What can hang from each mark
ronuko: sonevip
sinis: guza
sonevip: ronuko
fidu: ronuko verad
guza: sinis verad zuvaz
zuvaz: guza
fodov: verad
verad: fidu guza

Each row was made from one small tree. The marks that hang from a mark follow it in brackets, in alphabetical order. Every link used is in the known rows. Write each row's tree.
Known rows
verad(fidu guza(sinis zuvaz)): [-0.26  4.15  0.97 -2.93 -0.98  0.55 -1.24 -1.39  1.91  2.29  1.36 -0.23
 -0.66  4.02 -1.00 -0.26 -1.01  0.81  1.54  4.51  1.13]
verad(fidu(ronuko(sonevip))): [-2.06 -0.29  1.41  0.98  0.40 -1.57 -0.19  0.96  0.38  0.19  0.26  0.10
  0.06  0.42 -0.79  1.26  0.32  0.01 -6.06 -0.47 -1.45]
guza(verad(fidu(ronuko)) zuvaz): [-1.96  3.17  1.94 -1.23 -0.48 -3.17 -0.37  1.66  0.29  1.85  1.98 -0.50
  0.16  3.96 -1.34  0.63  0.10  1.87 -1.40  4.79 -1.24]
sinis(guza(verad zuvaz)): [ 0.93  2.19  0.37 -1.18 -1.00 -1.00 -0.36  0.75  0.55  0.66  1.06 -0.30
  0.94  3.49 -1.30 -2.17 -1.81  1.17  3.60  5.32  1.20]
fidu(ronuko): [-1.03 -0.26  0.46  0.68  0.51 -0.93 -0.54  1.64 -0.62  0.53  0.59 -0.05
 -0.07  0.55 -0.71 -0.10  0.45 -0.06 -1.60 -0.60 -1.23]
verad(fidu): [-1.49  0.24  0.45 -0.30 -0.02 -1.09 -0.20 -0.73  0.61 -0.07  0.03  0.18
 -0.55  0.72  0.01  1.47  0.83  0.40 -1.72  1.69 -0.36]
fidu(ronuko(sonevip) verad(guza(sinis zuvaz))): [ 0.34  5.35  0.64 -1.30 -0.94 -0.50 -2.44  0.46  0.98  2.34  1.19 -0.19
  0.06  2.39 -2.03 -2.57 -5.70  0.41  0.01  0.07  0.21]
zuvaz(guza(sinis)): [ 1.07  0.57 -0.14 -0.52 -0.60  0.93 -1.28 -1.19  1.09  0.48  1.07 -0.57
 -0.15  2.32 -2.09 -2.08 -0.85 -1.28  2.92  1.21  0.61]
fodov(verad(fidu(ronuko) guza(sinis zuvaz))): [-0.84  3.35  1.48 -2.39 -0.36 -0.63 -2.22 -1.41  1.51  1.72  1.70 -0.68
 -0.54  3.73 -1.40  0.26 -1.84  1.95 -0.06  5.08 -0.46]
sinis(guza(verad(fidu(ronuko)) zuvaz)): [-1.56  2.20  1.27 -0.85 -0.60 -2.94 -0.95  1.25  0.71  0.80  1.80 -0.13
  0.37  4.77 -2.09 -0.54 -0.50  1.47  0.12  6.46 -0.24]
zuvaz(guza(sinis verad(fidu))): [-0.60  2.08  0.54 -1.12 -1.16 -1.22 -1.34 -1.71  1.70  0.65  1.41 -0.74
 -0.16  4.63 -2.74 -0.96  0.30  0.29  1.75  3.89  0.11]
sonevip(ronuko): [-0.84  0.73  0.66  1.44  0.60  0.06  0.59  0.91 -0.77 -0.67  0.08 -0.25
 -0.58 -1.03  1.02  0.72 -0.19 -0.36 -0.77 -0.63 -0.47]
fidu(ronuko(sonevip) verad): [-0.78  1.22  0.14  1.43  0.05 -1.88 -1.42  1.20 -0.28  0.02 -0.24  0.03
  0.32 -0.67 -1.09 -0.90 -4.29 -0.05 -3.38 -2.46 -1.29]
guza(sinis): [ 0.84  1.06 -0.50 -0.34 -0.39  0.46 -0.91 -1.06  0.65  0.56  0.35 -0.31
 -0.37  1.84 -0.84 -0.42 -0.18 -0.22  0.98  0.65  0.60]
sinis(guza(verad(fidu) zuvaz)): [-0.65  2.45  0.85 -1.53 -1.04 -2.05 -0.48 -0.16  1.24  0.63  1.01 -0.12
  0.32  4.02 -1.40 -0.50 -0.99  1.52  1.68  7.09  0.88]
sinis(guza): [ 0.43 -0.80 -0.68  0.36 -0.14  0.05 -0.63 -0.34  0.20 -0.72 -0.20  0.32
  0.20  0.91 -0.84 -1.21 -0.66 -0.30  1.74  1.74  0.86]
zuvaz(guza(sinis verad)): [ 1.07  1.64  0.15 -0.62 -1.05 -0.35 -1.40 -0.99  1.10  0.82  1.27 -0.81
  0.44  3.81 -2.60 -2.75 -0.46 -0.01  3.93  2.25  0.55]
verad(fidu guza(zuvaz)): [-0.99  2.97  1.46 -2.54 -0.60  0.24 -0.51 -0.43  1.38  1.93  1.04  0.25
 -0.50  2.09 -0.17  0.38 -1.10  1.04  0.48  3.42  0.64]

Write each row's tree
[-0.68  4.14  1.81 -0.97 -0.85 -2.22 -0.93  1.02  1.26  2.05  1.80 -0.95
  0.47  4.91 -2.09  0.14 -0.41  1.26 -2.91  3.94 -0.69]	guza(sinis verad(fidu(ronuko(sonevip))) zuvaz)
[ 1.11  4.05  0.48 -2.59 -0.85  1.56 -1.05 -0.46  1.35  2.35  1.27 -0.29
 -0.19  3.09 -0.87 -1.76 -1.77  0.43  3.37  3.03  1.57]	verad(guza(sinis zuvaz))
[ 0.79  5.79 -0.17 -2.60 -1.34  0.16 -2.48 -1.42  1.20  2.04  0.97 -0.07
 -0.58  3.00 -1.38 -2.52 -5.34  0.89  4.31  2.34  1.39]	fidu(verad(guza(sinis zuvaz)))
[ 1.44  4.26  0.50 -2.05 -1.21 -0.56 -0.65 -0.06  1.01  1.96  1.56 -0.98
  0.49  4.52 -1.38 -1.41 -0.95  1.32  2.91  4.63  0.80]	guza(sinis verad zuvaz)
[-1.76  2.32  0.67 -0.97 -0.09 -0.36 -2.10 -0.99  0.96  1.52  1.11  0.06
 -0.80  3.30 -1.81  0.00  0.62  0.37 -0.90  1.21 -0.32]	verad(fidu(ronuko) guza(sinis))
[-1.22  3.93  1.37 -2.15 -0.58 -0.27 -1.68  0.03  1.36  2.62  2.05 -0.20
 -0.65  4.38 -1.68 -0.07 -0.73  0.66  0.09  3.99  0.04]	verad(fidu(ronuko) guza(sinis zuvaz))
[-1.44  2.94  2.31 -0.57 -0.42 -2.70  0.12  1.81  0.74  1.73  1.49 -0.67
  0.70  3.14 -1.28  0.49 -0.51  1.54 -4.00  3.18 -1.21]	guza(verad(fidu(ronuko(sonevip))) zuvaz)
[-0.94  1.35  1.46  0.30 -0.62 -1.93 -1.55  0.16  1.56  0.97  1.58 -0.69
  0.62  4.29 -3.38 -1.36 -0.13 -0.19 -2.60  1.85 -1.03]	zuvaz(guza(sinis verad(fidu(ronuko(sonevip)))))
[-2.14  0.92  1.68  0.84 -0.03 -2.61 -0.15  1.06  0.48  0.63  0.45 -0.28
  0.68  1.99 -1.51  0.66  0.74  1.10 -5.21  0.46 -1.56]	guza(verad(fidu(ronuko(sonevip))))
[-2.25  0.46  1.55  0.05 -0.31 -2.62 -1.14  0.86  0.57  0.62  1.68 -0.46
  0.21  3.26 -2.57 -0.67  0.63  0.37 -0.53  2.60 -1.43]	zuvaz(guza(verad(fidu(ronuko))))
[-1.12  4.26  1.47 -1.71 -0.92 -2.62 -1.52  0.84  1.04  2.42  2.32 -0.92
 -0.09  5.79 -2.13  0.32  0.26  1.60 -0.43  5.44 -0.58]	guza(sinis verad(fidu(ronuko)) zuvaz)
[-0.12  4.70  0.98 -2.30 -1.30 -1.65 -0.84 -0.76  1.70  2.00  1.61 -0.84
 -0.23  5.25 -1.43  0.31 -0.11  1.72  1.16  6.23  0.46]	guza(sinis verad(fidu) zuvaz)
[-0.81  3.88  1.81 -1.58 -0.57  0.21 -1.30  0.49  1.74  2.68  1.69 -0.23
  0.06  3.52 -1.67 -0.44 -1.30  0.27 -2.59  2.48  0.01]	verad(fidu(ronuko(sonevip)) guza(sinis zuvaz))
[-1.36  0.73  1.01 -0.71 -0.71 -1.80 -0.71 -0.72  1.20  0.23  0.96 -0.36
  0.05  2.72 -2.04 -0.69  0.27  0.49  0.89  3.04 -0.46]	zuvaz(guza(verad(fidu)))
[-1.77  2.37  2.25 -1.00 -0.19 -0.18 -0.46  1.42  1.02  2.29  1.33  0.02
  0.25  1.88 -0.85  0.05 -1.52  0.49 -3.89  1.83 -0.50]	verad(fidu(ronuko(sonevip)) guza(zuvaz))
[-1.53  1.56  0.80 -0.99  0.06 -0.61 -2.43 -2.27  1.13  0.53  0.66 -0.32
 -0.67  2.46 -1.63  0.52 -0.67  1.73 -0.93  2.37 -0.66]	fodov(verad(fidu(ronuko) guza(sinis)))
[-0.80  3.83 -0.37 -0.40 -0.50 -0.88 -3.23 -0.77  0.35  1.28  0.63  0.15
 -0.69  2.28 -2.29 -2.10 -3.91  0.51  1.61 -0.99 -0.12]	fidu(ronuko verad(guza(sinis)))
